What can hang from each mark:
U: B E
L: D M N
N: D E L
D: N
M: E H
S: M
H: L M S
E: L U
C: U
T: C H
B: E U

Each row was made from one small tree. The marks that hang from a mark follow it in brackets, in alphabetical order. Every link used is in the known rows. Write each row's tree.
Known rows:
B[E U]:  .02 -.02 -.15 -.02 -.03  .12  .05  .03 -.02 -.08 -.10 -.05 -.12  .02 -.10 -.02  .05 -.01 -.13  .07 -.05  .15 -.10 -.03 -.16  .05  .00 -.06 -.03 -.11
N[D E[U[B]] L[M]]:  .03  .00 -.30  .03  .00  .07 -.16  .16 -.03  .05 -.02  .12  .01 -.12 -.09 -.02  .04 -.14  .07 -.18  .07 -.26  .00 -.08 -.06  .04  .01 -.16  .08 -.11
M[E[L U[B]] H]: -.08 -.10  .14  .15  .10  .06  .06 -.12 -.10  .02  .10  .14  .09  .01  .01 -.09 -.05 -.06  .01 -.05  .03 -.09 -.03 -.09 -.04  .22  .01  .04 -.07  .10
C[U[B E]]:  .03 -.03  .00  .25 -.03 -.05  .07  .04  .08 -.02  .01 -.03 -.01  .01 -.01 -.15  .00  .02 -.23 -.09 -.03  .12  .03  .17 -.18  .16  .12  .05  .06 -.04
E[L[D M[H]] U[B]]:  .01  .02  .20  .17  .09  .11  .01 -.24 -.01  .01  .04 -.12  .04 -.08  .02 -.05  .00  .08  .20 -.01  .01 -.30  .05  .06  .06  .17 -.02  .07 -.07  .20
H[L[N[D]] M[E[U]]]: -.11  .03 -.27 -.07 -.02  .01 -.17  .11 -.02 -.03 -.06  .24 -.05 -.03  .01  .09 -.02 -.09 -.17 -.10  .04 -.01  .13 -.12  .16 -.02  .00 -.01 -.06  .06
C[U[E]]:  .01 -.06 -.08  .10 -.05 -.05  .06  .08  .10 -.07 -.07  .01  .01  .06 -.04 -.04  .03  .09 -.10 -.07  .01  .13  .00  .09 -.07  .11  .10  .11  .05 -.05
C[U[B E[L[D[N]]]]]:  .05  .05  .33  .22  .00 -.06  .07 -.11  .13  .01  .00 -.03 -.02 -.09  .03 -.01  .05 -.04 -.14  .01 -.01  .00 -.01  .08 -.09  .24  .11  .14  .05 -.05
H[L]:  .05 -.01  .12  .01  .01  .08  .07 -.13 -.01  .06  .05  .05 -.11 -.02  .01 -.04 -.02  .04 -.04  .06  .00  .22 -.05 -.13 -.06 -.07 -.07 -.01  .11 -.05
S[M[E[L U]]]:  .02 -.07  .07  .05  .03  .09  .08 -.06 -.01 -.04 -.01 -.01  .04  .04 -.09  .02 -.02 -.20  .15 -.10 -.08 -.13 -.12 -.16  .05 -.19  .05  .13  .01  .01
S[M]:  .04 -.01  .03  .00  .02  .06  .04 -.08 -.02 -.02 -.03 -.19 -.01  .11 -.02 -.01  .01  .03  .11 -.03 -.10 -.02 -.08 -.03 -.08 -.25 -.04  .09  .06 -.07
U[B E[L[D[N]]]]: -.01  .06  .50  .20 -.01  .03  .09 -.19  .13  .12  .07 -.09  .00 -.15  .16  .00  .00 -.08 -.06  .12 -.05 -.11 -.02  .12 -.07  .13 -.05  .14  .04  .09
T[H[M[E]]]: -.16 -.09 -.03 -.14  .08 -.01  .16 -.03 -.16 -.05  .00  .12  .06  .13  .03  .00 -.04  .07 -.10  .07  .06 -.03  .03 -.11  .09 -.14 -.05  .04  .03  .03
E[L[D M N] U[B]]:  .01  .11  .11  .04 -.02  .07  .09 -.12  .20  .01 -.01 -.17 -.01 -.12  .03 -.02 -.01 -.03  .12  .01 -.04 -.30  .06  .23  .00  .06  .01  .00 -.10  .25
U[B]: -.02 -.01  .08  .13  .02  .06  .13 -.14  .00  .07  .08 -.13 -.04  .02  .06 -.15 -.02  .03 -.16  .02 -.04  .04  .01  .06 -.26 -.02 -.08 -.08  .08 -.02
C[U]:  .01 -.05 -.13  .03  .00 -.02  .11 -.02  .04 -.07 -.07 -.02 -.02  .09 -.08 -.05  .05  .13 -.09 -.06  .03  .15 -.02 -.04 -.15  .06  .06  .00  .06 -.16
S[M[H]]:  .01 -.03  .06  .00  .09  .04 -.08 -.08 -.14 -.04 -.03 -.14  .05  .15  .02 -.01  .01  .16  .20 -.02 -.07 -.01 -.06 -.02 -.03 -.09 -.05  .15 -.03 -.04
B[E]: -.04 -.02 -.05 -.02 -.03 -.03  .04 -.01  .01 -.01 -.01 -.14 -.02  .00 -.04 -.01  .03 -.03 -.06  .06 -.02  .09 -.08  .15 -.15 -.02 -.06 -.06  .02 -.04
L[M N[E[U]]]: -.10  .07 -.39 -.21 -.11 -.06 -.07  .22  .17 -.13 -.09 -.03  .11  .05 -.02  .00  .03 -.01  .13 -.01  .01 -.16  .04  .02  .02 -.06  .03 -.12 -.05  .02
U[B[E[L]]]:  .00  .02  .23  .13  .05  .04  .09 -.11 -.02  .07  .14 -.16 -.09 -.12 -.01 -.09 -.01 -.18 -.14  .04 -.07 -.06 -.13  .20 -.21  .06 -.01 -.08  .06  .03
C[U[B]]:  .04 -.02 -.05  .17  .03 -.02  .11 -.07  .02 -.03  .01 -.06 -.06  .05 -.06 -.15  .03  .06 -.22 -.09 -.01  .13  .01  .03 -.26  .11  .09 -.05  .08 -.14
H[M[E[U]]]: -.20 -.07 -.16  .01 -.02  .04  .05 -.02 -.03 -.09 -.06  .12  .07  .11 -.01  .01 -.02 -.04 -.17 -.02  .03 -.12  .05 -.16  .08 -.10 -.02  .01  .04 -.02
M[E H[L[N]]]: -.07 -.02  .08 -.08  .00 -.05 -.06  .00 -.07  .02  .04  .23  .06  .14  .06  .00 -.07  .07  .05  .05  .02  .33  .04 -.05  .08  .11 -.03 -.02 -.12  .03
T[C[U[B E[L]]] H]:  .03 -.02  .14  .04  .10 -.22  .20  .16 -.04 -.01  .09  .03 -.12 -.18 -.04 -.12 -.02  .07 -.07 -.01  .11 -.04 -.05  .17 -.21  .01  .15  .04  .05  .14
L[D M[E]]: -.08 -.03  .00  .06 -.10  .01  .07 -.13  .06  .02 -.01 -.09  .13  .18 -.01  .07 -.03  .01  .23  .01  .00  .14  .13 -.07  .18 -.18 -.09 -.09 -.03  .04
B[E[U]]: -.01 -.04 -.19  .00 -.03 -.03  .05  .01  .06 -.08 -.07 -.10 -.01 -.07 -.09 -.04  .05 -.04 -.10  .02 -.01 -.05 -.05  .13 -.17  .04 -.02  .00  .00  .02
N[D E]: -.06 -.06 -.32 -.07 -.05  .02 -.18  .10 -.05  .04  .00  .02  .03  .00  .01  .07  .04 -.06 -.01 -.17  .05  .00  .04 -.23 -.13  .02 -.10 -.09 -.01 -.13
E[L[N]]: -.07  .05  .17 -.17  .01  .07  .13 -.04  .12  .05  .01 -.04 -.04 -.02  .08  .03 -.01  .00  .06  .08 -.02 -.12 -.12  .13 -.08  .01 -.04  .02 -.05  .09
H[M]: -.17  .00 -.02 -.03  .02  .07  .03 -.08 -.06 -.03 -.03 -.03 -.02  .09  .07  .02  .01  .09 -.14  .05  .01 -.13 -.01 -.05  .01 -.13 -.09  .01  .10 -.06
T[H[S[M]]]:  .23 -.08  .05 -.14  .13 -.08  .12  .00 -.21  .00  .03 -.15  .02  .05  .00 -.04 -.04  .17  .04  .08 -.04  .04 -.02  .03  .05 -.28 -.03  .15  .04  .03
C[U[B[E[L]]]]:  .05  .00  .07  .16  .05 -.04  .07 -.05  .00 -.03  .07 -.09 -.09 -.08 -.12 -.10  .04 -.12 -.20 -.07 -.03  .04 -.11  .16 -.22  .18  .14 -.06  .06 -.10
E[L]: -.05 -.02  .22 -.04  .06  .14  .16 -.15  .02  .07  .06 -.04 -.05 -.03  .04  .01 -.01 -.01  .06  .05  .00 -.11 -.15 -.05 -.07 -.02 -.06  .02  .07  .02

Which tree is each row?
 .02 -.02  .14  .13  .07  .14  .17 -.16  .05  .04  .07 -.04 -.07 -.16  .01 -.12 -.01 -.08 -.10 -.02 -.02 -.26 -.08  .00 -.20  .09  .01  .04  .06  .10 => E[L U[B]]
-.06  .02  .04 -.05 -.02  .05 -.03  .13  .14  .09 -.01 -.02 -.01 -.10  .14  .10 -.01 -.03  .06 -.05 -.02 -.15 -.02  .24  .01  .10 -.04  .11 -.10  .21 => U[E[L[N[D]]]]
 .03  .08 -.41 -.15 -.05 -.01 -.23  .21  .07 -.04 -.04  .08 -.03 -.09 -.02  .06  .02 -.06  .11 -.12  .03 -.02  .08 -.11  .10 -.02  .02 -.13 -.04  .03 => H[L[M N[D E[U]]]]
 .21 -.04 -.08 -.02  .09 -.40  .12  .22 -.20 -.03  .10 -.10 -.11 -.13 -.12 -.14 -.01  .11 -.24  .04  .11  .18  .03  .24 -.21 -.11  .14 -.10  .05 -.01 => T[C[U[B[E]]] H[S]]
 .07 -.06  .11  .04  .01 -.06 -.06 -.02 -.22  .06  .13  .19 -.02  .06  .03  .03 -.09 -.07 -.24  .08  .00  .24  .05 -.19  .35 -.25 -.02 -.03  .15 -.10 => H[L M[E] S]
-.23  .00 -.06 -.10  .02  .05 -.07  .05 -.04  .02  .00  .11  .01  .05  .08  .15 -.02 -.12 -.05 -.07  .02 -.17  .02 -.05  .16 -.06 -.04 -.03 -.06  .05 => H[M[E[L[N[D]]]]]
-.02 -.01  .01  .07  .02 -.05 -.05 -.01 -.04  .00  .04  .23  .04  .02  .02 -.12 -.07  .00 -.08 -.01  .01  .19  .10  .01 -.04  .21  .03  .00 -.13  .10 => M[E[U[B]] H[L[N]]]
 .00  .08 -.27 -.13  .03  .15 -.08  .19  .03 -.06 -.09 -.09 -.14 -.06 -.07  .12  .07 -.07  .12 -.02 -.05 -.10 -.10  .10  .06  .07  .05 -.12 -.14  .05 => B[E[L[M N[D]]] U]
 .06 -.01  .29  .28 -.03  .00  .08 -.12  .10  .03  .04 -.05 -.04 -.09 -.02 -.06 -.01 -.05 -.13 -.08 -.04  .03  .01  .17 -.09  .21  .11  .14  .01  .05 => C[U[B E[L[D]]]]
-.13 -.05  .03 -.11  .03  .00  .02  .01  .00 -.03 -.01  .18  .13  .06  .03  .02 -.03  .01  .12  .00  .04 -.08 -.02  .00  .04  .21  .01  .08 -.19  .15 => M[E[L[N] U] H]
 .33 -.06  .18  .13 -.06 -.06 -.07 -.13 -.11  .05  .03  .00  .01 -.02 -.10  .03 -.07 -.10  .01 -.02 -.08  .30  .09 -.16  .24 -.27  .01  .16  .01 -.02 => H[L[D] S[M[E[U]]]]
 .01 -.03  .12  .05  .00  .24  .12  .02  .05  .00 -.05  .07 -.10 -.02  .02  .00  .00  .00 -.03  .05 -.05 -.02 -.13 -.09 -.01  .09  .02  .12 -.01  .03 => B[U[E[L]]]
-.02  .08 -.02 -.06  .01 -.03  .01  .06  .07 -.02 -.05  .13  .06 -.06 -.02 -.01  .09 -.09  .02  .12  .06 -.24 -.11 -.18 -.07  .02  .04 -.13  .20 -.27 => D[N[E[U[B]] L[M]]]
-.04 -.09 -.01  .01 -.01 -.07  .00  .03 -.18  .03  .07  .06  .09  .16  .05  .04 -.06 -.01 -.22  .06  .01  .07  .07 -.10  .25 -.25 -.05 -.03  .09 -.09 => H[M[E] S]
-.01  .05 -.17 -.05  .00  .20 -.05  .21  .10 -.02 -.09  .00 -.08 -.03  .06  .09  .01  .03  .14 -.04 -.05 -.12 -.02  .05  .13  .08  .04  .03 -.12  .14 => B[U[E[L[M N[D]]]]]
-.11  .04 -.56 -.20 -.01 -.07 -.32  .28  .00 -.10 -.11  .01  .14  .05  .03  .08  .05  .12  .24 -.15  .07 -.21  .14  .00  .08  .15 -.02 -.08 -.20  .08 => L[M[H] N[D E[U]]]
 .14  .01  .06 -.16  .00 -.15 -.22  .10 -.16  .05  .08  .14  .05  .03  .07  .00 -.04  .13 -.04  .10  .02  .26  .03 -.02  .11  .08 -.02  .01 -.07 -.05 => M[H[L[N[E]] S]]
 .07 -.04  .26  .10  .01  .01 -.13 -.18 -.17  .01  .01  .03  .06  .14 -.04  .05 -.04  .00  .22 -.03 -.06  .28  .03 -.18  .15 -.10 -.04  .16 -.07 -.03 => S[M[E H[L[D]]]]
-.02 -.02 -.13 -.06  .13  .10 -.12  .06 -.13  .09 -.05  .07  .02  .05  .02  .08  .03  .21  .31 -.06  .10 -.13 -.01  .04  .11  .05 -.09 -.05  .01 -.04 => N[D L[M[H]]]
 .00  .06  .00 -.15 -.02  .13  .05  .08  .06 -.05 -.08 -.02 -.15 -.05 -.07  .04  .04 -.09 -.06  .10 -.07  .01 -.18  .11 -.11  .12  .05 -.03 -.13  .00 => B[E[L[N]] U]
 .01  .09 -.30 -.16 -.05 -.02 -.24  .19  .03  .01  .01  .05 -.04 -.03  .02  .08  .01 -.06  .14 -.08  .01  .09  .06 -.10  .12 -.07 -.02 -.17 -.01 -.01 => H[L[M N[D E]]]
-.04 -.03 -.06  .19 -.08  .02  .08 -.14  .08 -.01 -.01 -.10  .12  .08 -.04 -.04 -.03 -.05  .11 -.05  .00  .02  .18 -.03  .08 -.09 -.03 -.08 -.03  .10 => L[D M[E[U[B]]]]
-.12  .07  .18 -.05 -.12 -.02 -.07 -.11  .02  .02 -.03  .16 -.02  .07  .05  .11 -.06 -.07 -.12  .07 -.01  .20  .13 -.04  .21 -.10 -.05  .02 -.06  .03 => H[L[D N] M[E]]
-.08  .07 -.40 -.15  .00  .01 -.07  .17  .11  .00 -.07 -.17  .02  .07  .09  .09  .03  .13  .21 -.08  .01 -.09  .11  .16  .05 -.09 -.08 -.14 -.09  .11 => L[M N[D]]
 .04 -.01 -.09  .17  .00 -.09  .05  .00  .00 -.07  .01 -.12 -.06 -.01 -.12 -.13  .05 -.04 -.26 -.07 -.03  .16 -.02  .18 -.27  .14  .12 -.09  .05 -.14 => C[U[B[E]]]
-.05  .05  .09 -.03  .03 -.01  .02 -.05  .06 -.02  .03  .06  .02 -.14  .03  .00  .08 -.17 -.11  .07  .03 -.25 -.12 -.28 -.18  .13  .01 -.03  .11 -.17 => D[N[E[L U[B]]]]
 .23 -.01  .03  .02  .05 -.03  .00  .00 -.11  .07  .13 -.05 -.05  .01  .03 -.02 -.05  .10  .05  .10 -.01  .21  .03 -.05  .28 -.26 -.03 -.08  .17 -.02 => H[L[M] S]
 .07  .04  .12 -.04  .05 -.14 -.10 -.12 -.08  .02 -.02 -.18  .16  .13  .13  .12  .05  .32  .24  .19  .05  .03  .14 -.04  .28 -.02 -.12  .03 -.01 -.05 => L[D[N] M[H[S]]]
 .05  .00  .17  .05 -.13  .05  .00 -.12  .05  .07 -.05  .15  .02 -.12 -.11 -.06  .01 -.14 -.10 -.01  .04 -.09 -.03 -.03 -.22  .12 -.02  .01  .03 -.14 => N[E[U[B]] L[D]]
 .16  .00 -.11 -.15  .02 -.14 -.34  .15 -.20  .08  .08  .13  .03 -.01  .08  .06 -.02  .12 -.02 -.02  .05  .23  .10 -.04  .13  .13 -.06 -.01 -.12 -.03 => M[H[L[N[D E]] S]]
-.08  .10 -.11 -.18 -.18 -.07 -.11  .05  .16 -.04 -.07 -.13  .12  .10  .02  .09  .01  .01  .20  .03 -.01  .01  .11  .07  .08 -.08 -.06 -.10 -.12  .02 => L[D M N[E]]
 .05 -.05  .13  .17  .05  .10  .09 -.09 -.03 -.01  .05 -.05  .02  .00 -.08 -.06 -.04 -.25  .05 -.11 -.11 -.14 -.10 -.10 -.04 -.15  .07  .08  .03  .03 => S[M[E[L U[B]]]]
-.08  .08  .00 -.09 -.09 -.08 -.06 -.08  .09 -.04 -.06 -.12  .13  .08  .04  .13  .08  .03  .20  .11  .03 -.04  .06 -.23  .10 -.08 -.10 -.08  .06 -.17 => L[D[N[E]] M]
 .03 -.02  .10 -.08 -.16  .05 -.02 -.07  .07  .04 -.12  .19  .05 -.07 -.12  .03  .03 -.09  .02  .01  .07 -.07 -.05 -.11 -.12  .08 -.04  .06  .01 -.15 => N[E[U] L[D]]
 .01  .10 -.04 -.12 -.01  .00  .01  .04  .10  .00  .01 -.02 -.07  .03  .05  .00 -.02  .07  .13  .09 -.03  .12  .02  .07  .11 -.14 -.01 -.10  .04  .06 => H[L[M N]]
 .15 -.01 -.02 -.13  .12 -.31  .03  .18 -.28 -.06  .07  .14 -.18 -.11 -.07 -.02 -.02  .21 -.23  .08  .16  .15  .04 -.08  .11 -.24  .13  .00  .15 -.06 => T[C[U] H[L M S]]
-.06  .08  .23 -.02 -.09  .03  .03  .01  .22  .05 -.02 -.12  .06 -.03  .11  .10 -.03  .00  .24  .08 -.05 -.14  .02  .30  .20  .00 -.02  .11 -.10  .27 => U[E[L[D M N]]]
 .01 -.04  .10  .09  .00  .00  .08  .04  .10 -.03 -.01  .04 -.02 -.02 -.03 -.01  .02  .00 -.03 -.06  .00  .01 -.09  .07 -.01  .15  .13  .14  .05  .00 => C[U[E[L]]]
